Each row was made from one walk, in order. Every step used is in the known rows, and no mark comes twice. Write each row's walk.
(in the rows, 128 means zero)
Known rows
pura-vafi: [113 146 134 114 108 123 140 133 133 118 131 162 135 129 132 107 166 100
 132 144 136 175 135 128 128 129  83 124 206 127 140 167 123 115 126 136
  81 135 149 127 127 123]
megi-buzu-kalug: [130 117 163 150 111 120 142 103 154 115 123 169 145 144 111 138 124 107
 119 142 114 173 110 135 114 192  73 168 138 129 116 161 150 112 125 156
 147 146 156 122 150 155]
dulobo-vafi-pura-megi-buzu: [108 123 129 152 104 149 114 121 119  92 111 163 147 134 149 127 220 102
 115 151 118 196  92 151 134 107  95 127 127 142 171 159 143 142 121 171
 132 151 164 142 122 129]
pura-megi-getep-vafi-lisekud-kalug-buzu: [107  97 136 159 136 113  65  82  79  76 138 178 163 135 154 101 168 110
 119 139  96 146 177 166 119 176 113 106 174  76 137 155 102 112 132 198
 132 128 147 163 156 107]
getep-vafi-pura-megi: [105 140 120 156 120 131 131 122 127  87 108 153 141 125 168 109 189  93
 125 141  94 189  96 152 120 156  94  92  97  95 180 117  99 134 123 174
 136 155 157 138 117 100]
pura-megi-roko-vafi-getep: [107 133 131 127 117 130 103 133 111  75 143 158 128 121 173 124 109 102
 115 127  89 207 152 154 120 117  90  90  89 109 193 138  76 122 119 145
 120 154 151 128 130 118]
megi-buzu-kalug-lisekud-vafi-getep: [147  99 189 146 126 125 119  97 121 127 126 153 149 137 160 108 174 120
  98 124 126 193 117 132 111 172  93 137 118  98 118 170 131 118 121 145
 169 168 165 131 128 175]
kalug-lisekud-vafi-roko: [135 102 161 130 122 113 122 112 107 135 145 162 132 120 168  94 170 113
  90 123 174 132 136 130 124 158  89 108 127 115 171 144 110 132 112  77
 171 163 163 119 103 137]
buzu-kalug-lisekud-vafi-getep: [146 106 182 139 126 118 134 108 117 137 127 141 144 129 173  96 159 117
 102 121 125 175 122 128 108 166  90 132 116  92 110 158  99 110 124 134
 168 165 170 127 120 167]
gimaf-kalug-lisekud-vafi-getep: [136 101 161 136 131 128 102 115 106 143 137 140 139 128 174 105 184 122
  99 115 129 168 121 120 128 164 100 118 114 106 141 160  94 123 116 147
 137 189 158 159 135 180]
pura-megi-buzu: [114 126 144 155 106 132 116 117 134  81 130 178 143 117 121 127 165 104
 112 160 129 191 113 151 140 109  90 141 105 138 159 152 162 116 126 151
 130 140 151 123 138 138]
buzu-kalug-gimaf: [123 128 175 154 125 114 154  99 124 114 146 136 130 131 125 124  95 111
 117 154 104 142 158 148 124 146  74 151 132 130 100 153  86 117 130 144
 175 105 157 109 129 176]
dulobo-vafi: [100 117 143 132 103 126 131 129 132 145 141 137 134 133 148 123 156 105
 132 139 110 136 112 127 122 145  95 118 203 148 128 178 111 127 130 119
 107 112 171 108 103 137]
roko-vafi: [109 132 153 128 117 124 123 133 135 126 148 159 113 147 138 105  81  99
 128 140  89 130 127 132 120 167  81 104 148 139 180 147 100 132 117 122
 117 145 159  97 114 117]
buzu-kalug-lisekud-vafi-pura-megi-roko: [142 107 105 157 113 127 123 105 118  84 117 152 149 135 151 132 201 117
  78 133 129 191 154 158 118  47  86 148 101  99 173 121  91 126 120 182
 158 202 161 140 123 152]
dulobo-vafi-pura-megi-buzu-kalug-gimaf: [114 126 159 160 117 140 137  98 115  90 118 137 147 132 138 135 175 111
 108 157 102 176 121 164 127 129  77 149 127 139 133 165 113 146 125 174
 170 120 171 138 130 166]
roko-vafi-lisekud-kalug-gimaf: [127 124 171 137 144 116 106 108  66 115 155 138 139 142 153  90 104 114
 110 147  74 108 170 148 132 121 100 119 171 129 139 161  87 136 122 190
 214  95 152 118 121 127]
lisekud-vafi-getep: [130 129 159 134 128 128 124 128 114 135 130 148 140 129 166  85 168 109
 123 119 126 197 137 130 123 159 105 112 102 104 145 146  93 114 119 135
 162  96 165 116 108 142]
getep-vafi-lisekud-kalug: [124 114 148 141 135 107 108 103  92 126 129 148 164 141 166  96 157 103
 125 124  75 136 122 134 114 192 108 110 196  93 117 156 117 113 127 213
 188 110 153 131 127  94]
pura-vafi-getep-megi: [ 99 131 154  69 116 126 133 142 108  82 134 180 145 121 156 101 182  92
 128 126  75 224 125 136 113 153  97  96 170  77 131 145  94 104 126 164
 116 132 155 121 127 111]
dulobo-vafi-pura-megi: [105 132 116 142 105 140 134 135 113 102 109 148 146 121 175 116 209 101
 121 148 121 171  99 145 130  96  95 117 130 136 166 142 102 141 126 160
 125 148 168 147 111 115]
roko-vafi-falo: [109 146 166  97 115 127 122 133  99 117 132 164 115 140 146 100 103  96
 126 126  95 153 111 135 123 132  95 107 131 138 139 136  95 147 103 151
 159 164 158 127 118  98]
gimaf-kalug-lisekud: [123  97 147 149 119 119 106 106 119 136 154 147 127 133 146 139 147 119
  99 142 124 114 108 119 134 133  84 131 152 133 136 166 116 124 123 146
 110 250 146 158 154 177]
megi-getep-vafi: [106 118 130 152 120 129 109 102 137 115 148 167 130 148 133 104 147  98
 140 131  75 171 143 150 108 210  90  82 162  87 141 162  80 109 126 153
 103 124 152  91 122 131]
vafi-getep-megi: [ 99 117 163  91 122 123 127 133 113  91 146 177 139 127 157 111 150  92
 124 127  58 202 118 137 113 154 102 100 117  84 132 135  87 100 126 161
 163 134 158 107 122 120]
getep-megi-roko-vafi-lisekud: [101 111 151  79 115 115  97 126  97  66 154 178 129 156 147 118 112  98
 121 113  52 145 137 152 105 149 108  97 161  96 203 130  87 127 127 182
 158 132 157 102 106 111]
megi-buzu-kalug-gimaf: [124 125 182 162 125 124 138  86 129 105 142 145 134 141 108 135 113 114
 112 158 102 162 149 153 128 156  73 159 130 135 109 168 122 122 127 152
 179 109 156 109 136 187]
pura-megi-getep-vafi-lisekud-kalug-gimaf: [126 117 141 160 142 123  95  90  63  80 145 152 160 122 159  87 167 112
 115 147  73 149 184 173 129 133 106 109 156  91 127 159  71 115 131 218
 191  82 148 130 131 139]
vafi-pura: [116 139 127 147 120 130 135 129 118 126 124 158 129 158 149 111 178 100
 120 141 112 164 115 133 131 122  88 118 108 122 156 133  96 135 120 163
 173 169 152 133 112 122]

Which walk is each row?
[147  98 168 131 119 103 139 104 122 133 130 162 142 121 172 102 152 112
  91 114 172 132 128 130 110 194  77 134 132 111 152 142 104 125 112  90
 171 163 169 129 118 141]	buzu-kalug-lisekud-vafi-roko
[137 104 172 151 115 110 147  98 138 125 141 146 135 133 146 130 122 114
 101 151 118 122 109 129 111 142  70 153 157 119  97 163 122 108 132 132
 141 218 157 128 139 168]	buzu-kalug-lisekud
[136 117 143 138 130 106 115 117  84 125 131 156 164 137 162  93 156 110
 116 132 108 128 136 129 128 125 108 146 176 120 106 153 121 109 126 202
 203 119 149 141 131 107]	vafi-lisekud-kalug
[124 136 167 157 128 137 132 103 114  73 125 152 134 142 130 125 119 107
 105 160  87 170 130 167 125 145  71 137  87 127 172 141 102 149 116 176
 171 143 158 130 138 154]	roko-vafi-pura-megi-buzu-kalug-gimaf
[129 123 161 149 144 112 114 102  67 118 149 137 150 135 149  95 138 117
 110 149  99 123 173 146 141 102 104 136 164 125 105 160  99 123 129 192
 233  91 148 129 124 146]	vafi-lisekud-kalug-gimaf
[118 128 142 163 114 127 139  98 145  82  94 163 155 138 141 136 174  98
 121 137  88 206  80 154 105 216  78 137 106  96 151 137 137 126 122 198
 140 161 161 139 148 124]	getep-vafi-pura-megi-buzu-kalug
[106 117 131 134 119 119 110 104 120 107 146 181 132 133 170 103 144  92
 130 112 117 172 139 146 108 252  81  68 137  84 173 152  68 119 115 106
 127 134 151 117 128 110]	megi-getep-vafi-roko
[113 115 186 128 125 120 138  92 127  82 147 164 139 142  98 136 121 105
 111 153  63 172 147 157 117 157  80 149 137 115 111 153 115 118 126 175
 184 108 160  92 135 174]	getep-megi-buzu-kalug-gimaf
[131 100  86 152 117 134  89 111 106  92 130 155 143 131 149 138 222 121
  76 127 134 186 151 152 135  44  93 132  98 114 205 125  88 136 111 194
 128 228 150 165 137 164]	gimaf-kalug-lisekud-vafi-pura-megi-roko
[148  97 170 146 120 114 139 101 136 144 130 146 142 136 137 104 157 120
  94 133 134 132 126 129 110 144  85 152 157 114 119 154 117 118 124 136
 146 164 172 113 113 171]	buzu-kalug-lisekud-vafi
[113 113 161  91 125 126 124 136 114 105 136 172 146 130 153  91 177  98
 118 117  72 208 133 136 109 160 108 105 118  81 139 126  83 109 120 163
 172  96 168  93 103 128]	lisekud-vafi-getep-megi
[133 109 118 154 124 137 111 122 107 110 113 150 147 122 162 109 230 117
  87 133 146 163 105 139 137  97  96 133  88 121 191 120  98 144 112 184
 132 215 158 171 133 155]	gimaf-kalug-lisekud-vafi-pura-megi
[105 124 119 157 116 131 109 105 130  86 137 172 140 122 143 104 162  96
 131 141  83 187 139 160 114 187  90  92 135  84 159 151  82 107 128 158
  85 124 154 110 128 128]	pura-megi-getep-vafi
[128  93 181  93 125 117 134 116 116 103 132 165 151 129 162 100 170 107
  99 114  72 187 121 136  92 168  96 125 129  66 115 137  89 102 125 162
 169 155 173 106 119 147]	buzu-kalug-lisekud-vafi-getep-megi
[117  91 185 110 122 137  98 106 110  96 145 180 144 141 135 107 201 109
  94 131  75 204 118 141 115 140 108 108 131  86 146 156 138 115 119 166
 168 164 166  96 117 155]	kalug-lisekud-vafi-getep-megi-buzu
[134 101 131 158 121 147  92 106 107 100 114 168 150 136 138 122 242 118
  84 141 142 182  95 145 142 106  96 141  95 128 194 141 147 148 109 193
 137 219 155 171 145 166]	gimaf-kalug-lisekud-vafi-pura-megi-buzu
[116 147 151 112 115 127 133 138 113 115 127 160 141 124 170 101 169 101
 135 133 130 216 127 129 124 154  89 105 161 105 126 168 104 110 126 136
 104 139 146 147 133 127]	pura-vafi-getep
[134  90 151 126 124 113 106 109 105 140 140 161 135 120 169 108 175 117
  88 108 176 131 127 122 128 187  87 112 129 125 181 145  99 137 104 103
 144 192 159 155 132 154]	gimaf-kalug-lisekud-vafi-roko
[124  91 203 105 121 125 120 100 125  88 141 176 135 149 150 129 112 105
  97 137  51 169  91 140  92 187  77 119 144  88 134 166 126 116 121 160
 146 231 162 118 146 149]	roko-vafi-getep-megi-buzu-kalug-lisekud
[130 118 146 124 120 114 129 127 117 130 134 171 135 119 162  88 164 102
 109 111 172 156 145 131 125 184  89 109 116 123 178 133 100 130 107  88
 170 101 162 117 105 119]	lisekud-vafi-roko
[100 109 161 113 112 131 115 115 133  84 147 194 136 146  99 131 164  96
 111 145  68 187 116 143 122 141  99 127 144 115 146 150 148 113 123 168
 148 134 155  85 126 131]	getep-megi-buzu
[107 127 113 155 127 140 112 106 123 116 124 162 129 170 148 103 192  94
 134 129  71 184 128 149 112 193  94  77 129  80 163 144  63 130 120 176
 135 161 154 115 115 119]	megi-getep-vafi-pura
[112 137 168 117 124 128 121 139 115 118 143 152 120 138 175 100  95  99
 130 130  84 173 119 130 116 185  90  89 111 115 163 153  86 124 117 127
 136 149 154 120 123 117]	roko-vafi-getep
[150 106 158 157 125 135 126  97 126 133 108 157 142 166 138 111 216 117
  91 135 126 168 106 135 115 141  86 150 121 108 147 147 131 142 113 171
 186 201 165 129 116 159]	megi-buzu-kalug-lisekud-vafi-pura
[125 129  96 154 114 144 115 125 109  78 124 186 140 132 148  99 197 101
 115 150 123 189 146 161 133  87  85 122  77 112 170 135  70 122 122 173
 131 169 145 141 132 136]	vafi-pura-megi-getep
[113 110 151 128 132 104  89 103  80 108 130 168 160 143 145 105 170 113
 119 143 134 133 175 140 128 138 111 129 230 107 118 169 137 122 129 175
 133 134 144 172 151 108]	pura-vafi-lisekud-kalug-buzu
[126  88 194 119 119 122 127  95 124  88 138 176 146 139 149 136 149 109
  93 139  71 184  93 139 100 170  83 135 133  86 101 167 135 103 130 165
 160 222 159 128 146 162]	vafi-getep-megi-buzu-kalug-lisekud
[101 132  88 158 114 130 110 109 123  74 124 151 138 136 153 141 185  98
 112 135  87 211 143 164 121 102  94  94 106  91 194 120  85 128 124 190
 135 167 150 128 120 110]	getep-vafi-pura-megi-roko
[110 142 124 140 117 136 129 143 114  87 118 166 129 131 164 103 147  95
 118 148 104 167 106 150 126 116  85 102  85 129 209 116  93 143 115 165
 135 170 156 135 123  96]	roko-vafi-pura-megi
[136 103 159 149 119 123 119 108 124 147 146 146 132 137 135  93 174 119
  96 138 137 131 138 129 125 105  97 125 159 121 145 158 122 125 123 123
 147 156 168 101  98 161]	kalug-lisekud-vafi
[126 114 152 158 145 121  95  84  68 107 154 145 151 145 145  87 150 115
 120 140  64 137 187 160 126 159 105 105 180  93 110 171  68 115 129 212
 200  85 148 117 122 145]	megi-getep-vafi-lisekud-kalug-gimaf
[137  80 181 121 117 122 125  93 138 113 134 175 148 144 107 113 181 114
  88 132  95 166 119 138 103 149  89 154 160  96 131 150 140 118 121 161
 156 165 173  90 117 164]	getep-megi-buzu-kalug-lisekud-vafi
[110 140 134 134 125 135 128 137 120 123 127 156 115 167 152 104 132  95
 124 139  84 147 112 134 121 152  82  99 117 130 195 131  86 152 111 155
 153 181 155 115 111 101]	roko-vafi-pura
[106 104 123  98 119 127 105 123 110  87 152 168 143 139 134 120 176 104
 104 109  67 229 180 151 111 103 108 101 123  78 156 126  71 106 120 172
 164 115 158  90 108 138]	lisekud-vafi-getep-megi-roko
